Each row was made from one small tree. The marks that hang from a mark follow it in brackets, in alphabetical order. Every link used is in the known rows. Write each row's tree.
Known rows
deti{befisez larer{penafu} pofedi}: [-0.48  0.75 -0.76  0.25  0.66  0.03 -0.79  0.66  0.73  0.68 -4.83  0.29
  0.09 -0.79 -1.01 -4.48  0.59  1.11 -2.12  0.50  3.93]
larer{pira}: [-1.85  0.36 -1.44 -0.74  0.53  0.55  1.66  0.05  3.98  0.65 -0.33  0.54
 -1.29  2.14  1.03  2.72 -0.33 -2.43  0.44  0.39 -2.96]
pira{larer{penafu}}: [-1.40  1.11 -0.37 -0.04  0.04 -1.10  0.25  0.61 -1.29 -0.11 -0.14 -0.74
  0.33  0.48  0.67  0.65 -1.27 -0.35 -0.76  0.79 -3.07]
larer{deti{befisez pofedi} penafu pira}: [ 0.25  0.00 -0.48 -0.52 -0.73 -2.85  0.05 -0.27  1.18 -0.49 -0.68  1.75
  2.58 -1.08 -0.04 -2.33  1.84  2.60 -0.10 -0.05  0.26]
dogasu{befisez{deti}}: [ 0.45 -1.04  1.54 -0.40 -0.89 -0.36 -0.60  0.41  3.08  1.19 -0.17  0.86
 -2.65  1.76 -0.34  2.72 -1.32 -1.96  0.59  0.70 -1.97]
deti{befisez}: [-0.30  1.16 -1.63 -0.14  0.50  1.39 -0.31  0.43  2.69  1.05 -2.85 -0.14
 -3.34  1.99  1.38  0.61 -0.38 -3.11 -1.76  1.17  2.38]
dapa{befisez}: [-0.29 -0.37 -0.01 -0.58  0.58  0.27  0.56  0.26  0.90  0.82 -0.40  0.45
 -4.43  1.33  0.68  3.17 -1.84 -4.99  0.67  0.99  0.06]
pira{larer{deti{befisez} penafu}}: [ 0.71  1.48 -0.78  0.14 -0.54 -3.05 -0.70  0.30 -3.06 -0.49  0.02 -0.88
  1.76 -0.93  0.98 -0.44 -0.32  1.51 -1.84  0.63 -0.55]
larer{deti{befisez{dapa}} penafu pira}: [-0.35 -0.43 -1.18 -0.79  1.87 -0.97  0.83  0.15 -0.06 -0.82 -1.22 -0.49
  2.91 -0.59  1.41  0.68  1.09  1.64  1.51  0.18  0.42]
toram{pira{larer{penafu}}}: [-3.25 -0.21  0.05 -0.42 -0.59 -1.22  1.07  0.86  0.42 -1.05  0.80 -0.76
  2.35 -0.21  0.84  1.43 -0.21 -0.46  0.53  0.28 -1.93]
pira{larer{deti}}: [ 0.99  2.12 -1.12  0.48 -1.88 -1.23  0.12 -0.34 -4.19  0.33  3.17 -0.98
 -1.21  1.33  0.66  3.18 -1.76 -2.05 -1.31  0.19 -4.49]
dogasu{befisez{dapa deti{larer} penafu}}: [ 0.57 -1.99  2.05  0.43  2.85  2.53 -0.45  0.55  0.56  0.25 -1.63 -1.21
 -0.01 -0.31 -1.16  0.83 -0.74  0.48  1.93 -0.50  1.42]
befisez{dapa deti{larer pofedi} penafu}: [ 0.79 -0.89  1.03  0.63  1.11  3.98 -0.65 -0.73 -0.89  0.43  0.82 -0.68
 -0.93 -0.25 -0.93 -2.04  0.04  1.85  0.67 -1.31  1.97]
larer{deti{befisez} pira}: [ 0.46  0.83 -1.84 -0.58 -0.04 -1.42  0.76 -0.24  1.92  0.25 -0.55  0.65
  0.11  0.86  1.43  1.47  0.54 -0.38 -0.61  0.28 -0.60]
dapa{befisez{deti{larer pofedi} penafu}}: [ 1.33 -1.97  2.40  0.20  0.70  0.69 -0.75 -0.47  0.10  0.51  1.06  1.44
 -1.28 -1.92 -1.31 -2.57 -0.60  1.13  0.59 -1.00  2.25]
deti{befisez{dapa} pofedi}: [ 0.07  0.58 -0.95  0.62 -1.05  4.16 -0.32  0.05  0.94  0.87 -1.93 -0.85
 -3.51  1.80 -0.93 -0.55  0.58 -3.22 -0.21  0.74  3.75]
deti{befisez larer{penafu pira}}: [-1.91 -0.03 -1.47 -0.52  2.45 -1.01  0.89  0.94  3.46  0.23 -5.63  0.10
  2.82 -1.03  0.38 -2.57  0.75  2.03 -0.90  0.39  1.78]
dogasu{befisez}: [-0.46 -0.04  0.44 -0.11 -0.01  0.33  0.16  1.06  2.77  0.90 -1.86  0.09
 -3.37  2.44 -0.70  3.52 -1.20 -4.33  0.39  1.26 -1.23]
befisez{dapa deti penafu}: [ 0.09 -1.17  0.91 -0.48  2.47  3.22 -0.42 -0.59  0.96 -0.24  1.77 -0.65
 -1.59  1.05  2.12  1.20 -0.47  0.28  1.55 -0.47  0.09]
dapa{befisez{deti penafu}}: [ 0.94 -2.18  2.25 -0.85  2.04  0.07 -0.49 -0.41  1.78 -0.11  2.09  1.38
 -2.19 -0.53  1.69  0.70 -1.14 -0.12  1.35 -0.09  0.84]
toram{pira{larer{deti penafu}}}: [-1.54  0.23 -0.13 -0.57 -1.27 -3.36  0.60  0.41 -2.84 -1.42  3.12 -0.66
  3.12 -0.89  1.16  2.12 -0.36  0.45  0.49 -0.29 -3.39]
deti{larer{pira} pofedi}: [-1.24  0.64 -1.29  0.31 -0.74  1.25  1.27 -0.22  1.77  1.13 -1.60  0.67
 -0.61  0.81 -1.75 -0.20  0.19 -1.32 -0.46 -0.40 -1.19]
toram{pira{larer{deti{pofedi} penafu}}}: [-1.10  0.10  0.65  0.04 -3.12 -3.02  0.27 -0.08 -2.83 -1.35  3.89  0.21
  2.86 -1.31 -0.74  0.21  0.61  1.06  0.30 -0.64 -2.59]

Which tree is each row?
[ 0.51  0.62 -0.93 -0.20 -2.14 -1.20  0.83 -0.87  0.19  0.24  2.54  1.71
 -0.55  1.06 -0.33  1.54  0.40 -0.89  0.26 -0.41 -3.58] => larer{deti{pofedi} pira}
[-0.98 -1.28  0.59 -0.48 -0.45 -1.50  0.36 -0.45  2.01  0.56 -0.66  1.73
  2.90 -1.41 -1.18 -2.96  0.67  3.86  0.19 -0.84 -2.04] => befisez{deti{larer{penafu pira} pofedi}}
[ 1.06  0.25 -0.42 -0.02 -0.23  0.06 -0.85 -0.03 -2.16 -0.36 -0.40 -0.19
  0.31 -0.31 -0.26 -1.67  1.02  0.74  0.21  0.25  2.37] => larer{deti{befisez{dapa} pofedi} penafu}
[-0.24 -1.22  1.54  0.11  3.07  3.09  0.22  1.09  1.95 -0.56 -1.41 -1.30
 -1.91  1.47 -0.49  3.03 -0.38 -2.68  2.47  0.54  0.98] => dogasu{befisez{dapa penafu}}
[ 0.17  1.41 -0.38  0.01 -0.56 -3.10 -0.18  0.09 -4.37 -0.67  2.25 -0.58
  1.50 -0.10  0.79  1.39 -1.25  1.05 -0.68  0.29 -4.19] => pira{larer{deti penafu}}
[-0.17  0.12 -0.41  0.01  3.49  4.25 -0.09  0.42  1.82 -0.44 -2.12 -1.46
 -1.66  0.91  1.69 -0.09  0.39 -1.18  0.27  0.54  4.40] => deti{befisez{dapa penafu}}
[-0.09 -2.77  1.68 -0.59  2.66 -0.57  0.85 -0.31  2.24 -0.02  0.18  1.12
  1.30 -2.13  0.47 -0.06 -0.43  2.07  1.86 -0.98  0.35] => dapa{befisez{deti{larer{pira}} penafu}}
[ 2.16  1.37  0.43  1.25 -1.54 -0.11 -1.03 -0.51 -2.82 -0.75  2.24 -0.39
  0.56 -1.06 -0.39 -2.04  0.59  1.52 -2.02 -0.28  1.34] => pira{larer{deti{befisez{penafu} pofedi}}}
[ 1.29  1.33 -0.04  0.80 -2.48 -2.47 -1.13 -0.12 -3.53 -0.46  0.77  0.10
  1.60 -1.31 -0.74 -2.31  0.51  2.09 -1.92  0.28 -0.15] => pira{larer{deti{befisez pofedi} penafu}}
[-0.21  0.22  0.04  0.27 -0.06 -0.84  0.02  0.25 -0.41 -1.77  2.35 -1.14
  2.56 -1.29  1.60  0.17  0.72  1.01 -0.69 -0.46  1.63] => toram{pira{larer{deti{befisez{penafu}}}}}
[ 0.47 -1.97  1.91 -0.39 -0.14 -1.71 -0.74 -0.15 -1.01  0.91 -0.44  1.69
 -0.54 -2.31 -1.47 -2.73 -0.75  1.36  0.48 -0.33  1.16] => dapa{befisez{deti{larer{penafu} pofedi}}}
[ 0.45  0.31 -0.28  1.11  2.21  4.83 -0.45  0.26 -0.01  0.06 -3.45 -1.43
 -1.10 -0.36 -1.06 -3.39  0.91  0.04 -0.64 -0.28  6.08] => deti{befisez{dapa penafu} larer pofedi}
[-0.55  0.28 -0.82  0.51  1.12  2.50 -0.48  0.69 -0.78  0.41 -4.86 -1.23
 -0.01 -0.61 -1.61 -3.46  0.84  0.45 -0.47  0.22  4.84] => deti{befisez{dapa} larer{penafu} pofedi}
[ 0.92  0.28 -1.33  0.30 -1.38  1.37  0.67 -0.63 -0.28  0.16  0.45 -0.01
  0.06  0.41 -0.62  0.90  1.52 -0.88  0.88 -0.23  1.15] => larer{deti{befisez{dapa} pofedi} pira}
[-0.31  0.00 -1.14 -1.10  1.18 -3.29  0.51  0.18  1.50 -0.64 -1.37  1.03
  2.81 -0.70  1.90 -0.33  0.89  2.17 -0.03  0.25 -0.69] => larer{deti{befisez} penafu pira}
[ 0.74 -2.35  2.72 -0.03  2.15  2.40 -0.48  0.38  2.13 -0.32  0.32 -0.47
 -1.35  0.70 -0.01  2.08 -0.45 -0.23  2.69 -0.01  0.50] => dogasu{befisez{dapa deti penafu}}
[ 0.66 -1.14  1.46  0.03  0.52  3.83 -0.74 -1.02  0.74 -0.04  2.73  0.15
 -1.90  0.61  0.11 -0.93  0.37  0.69  1.42 -0.74  0.89] => befisez{dapa deti{pofedi} penafu}
[-0.88  0.95 -0.77 -0.04 -2.69 -1.37  0.86 -0.14 -2.58 -0.62  4.02 -1.00
  0.68  0.53  0.82  3.65 -0.74 -2.19 -0.08 -0.28 -3.57] => toram{pira{larer{deti}}}
[ 0.57  0.90 -0.25  0.76  1.55  2.23 -0.80  0.26  1.65  0.50 -3.40 -0.06
 -1.16 -0.43 -0.79 -4.14  0.68  0.75 -2.07 -0.17  5.19] => deti{befisez{penafu} larer pofedi}
[ 1.20 -0.09 -0.17 -0.11  0.28 -0.48  0.13 -0.67  2.09 -0.92  0.71  1.51
  1.46 -0.77  0.39 -2.02  1.96  2.27 -0.28 -0.64  1.14] => larer{deti{befisez{penafu} pofedi} pira}
[-0.31  1.04 -1.02  0.25 -2.36 -1.28  0.21  0.15 -1.20 -0.56  1.77 -1.19
  0.98 -0.13  0.75  1.76  0.09 -1.53 -1.26  0.02  0.34] => toram{pira{larer{deti{befisez}}}}
[ 1.93  2.17 -0.73  1.37 -3.85 -0.59 -0.88 -0.49 -3.05  0.37  1.55 -0.31
 -1.10  0.08 -1.10 -0.50 -0.03 -0.73 -2.41  0.27  0.05] => pira{larer{deti{befisez pofedi}}}
[-2.62 -0.21 -1.19 -0.82  2.54 -1.23  1.49  0.73  1.96  0.18 -3.25  0.26
  2.40 -0.17  0.23 -0.17 -0.14  1.29  0.25 -0.02 -2.12] => deti{larer{penafu pira}}
[-0.32 -0.17 -0.21 -0.84 -0.81 -2.99  0.71 -0.54 -0.17 -0.52  1.62  2.02
  2.26 -0.34 -0.03 -0.17  0.95  1.78  0.71 -0.40 -3.59] => larer{deti{pofedi} penafu pira}
[ 0.74  1.26  0.27  0.56 -2.54 -2.63 -0.56 -0.35 -4.76 -0.58  2.95  0.27
  1.25 -0.55 -0.79 -0.51 -0.32  1.12 -0.85 -0.15 -3.79] => pira{larer{deti{pofedi} penafu}}
[ 0.39 -1.63  1.53 -0.02 -0.33  1.91 -0.31  0.36  1.63  0.86 -0.22 -0.60
 -2.67  1.83 -0.60  3.70 -1.15 -2.62  2.17  0.52 -0.91] => dogasu{befisez{dapa deti}}
[-0.21 -0.79  0.55  0.02  0.18  1.57 -0.55 -0.24 -1.80  0.70 -0.71 -0.31
  0.39 -0.69 -1.35 -2.23 -0.07  2.23  0.74 -0.70  0.73] => befisez{dapa deti{larer{penafu} pofedi}}
[ 1.35  2.05 -0.48  1.09 -3.72 -0.84 -0.27 -0.84 -4.46  0.39  3.75 -0.11
 -1.62  0.93 -1.25  1.58 -0.94 -1.45 -1.47 -0.12 -3.63] => pira{larer{deti{pofedi}}}
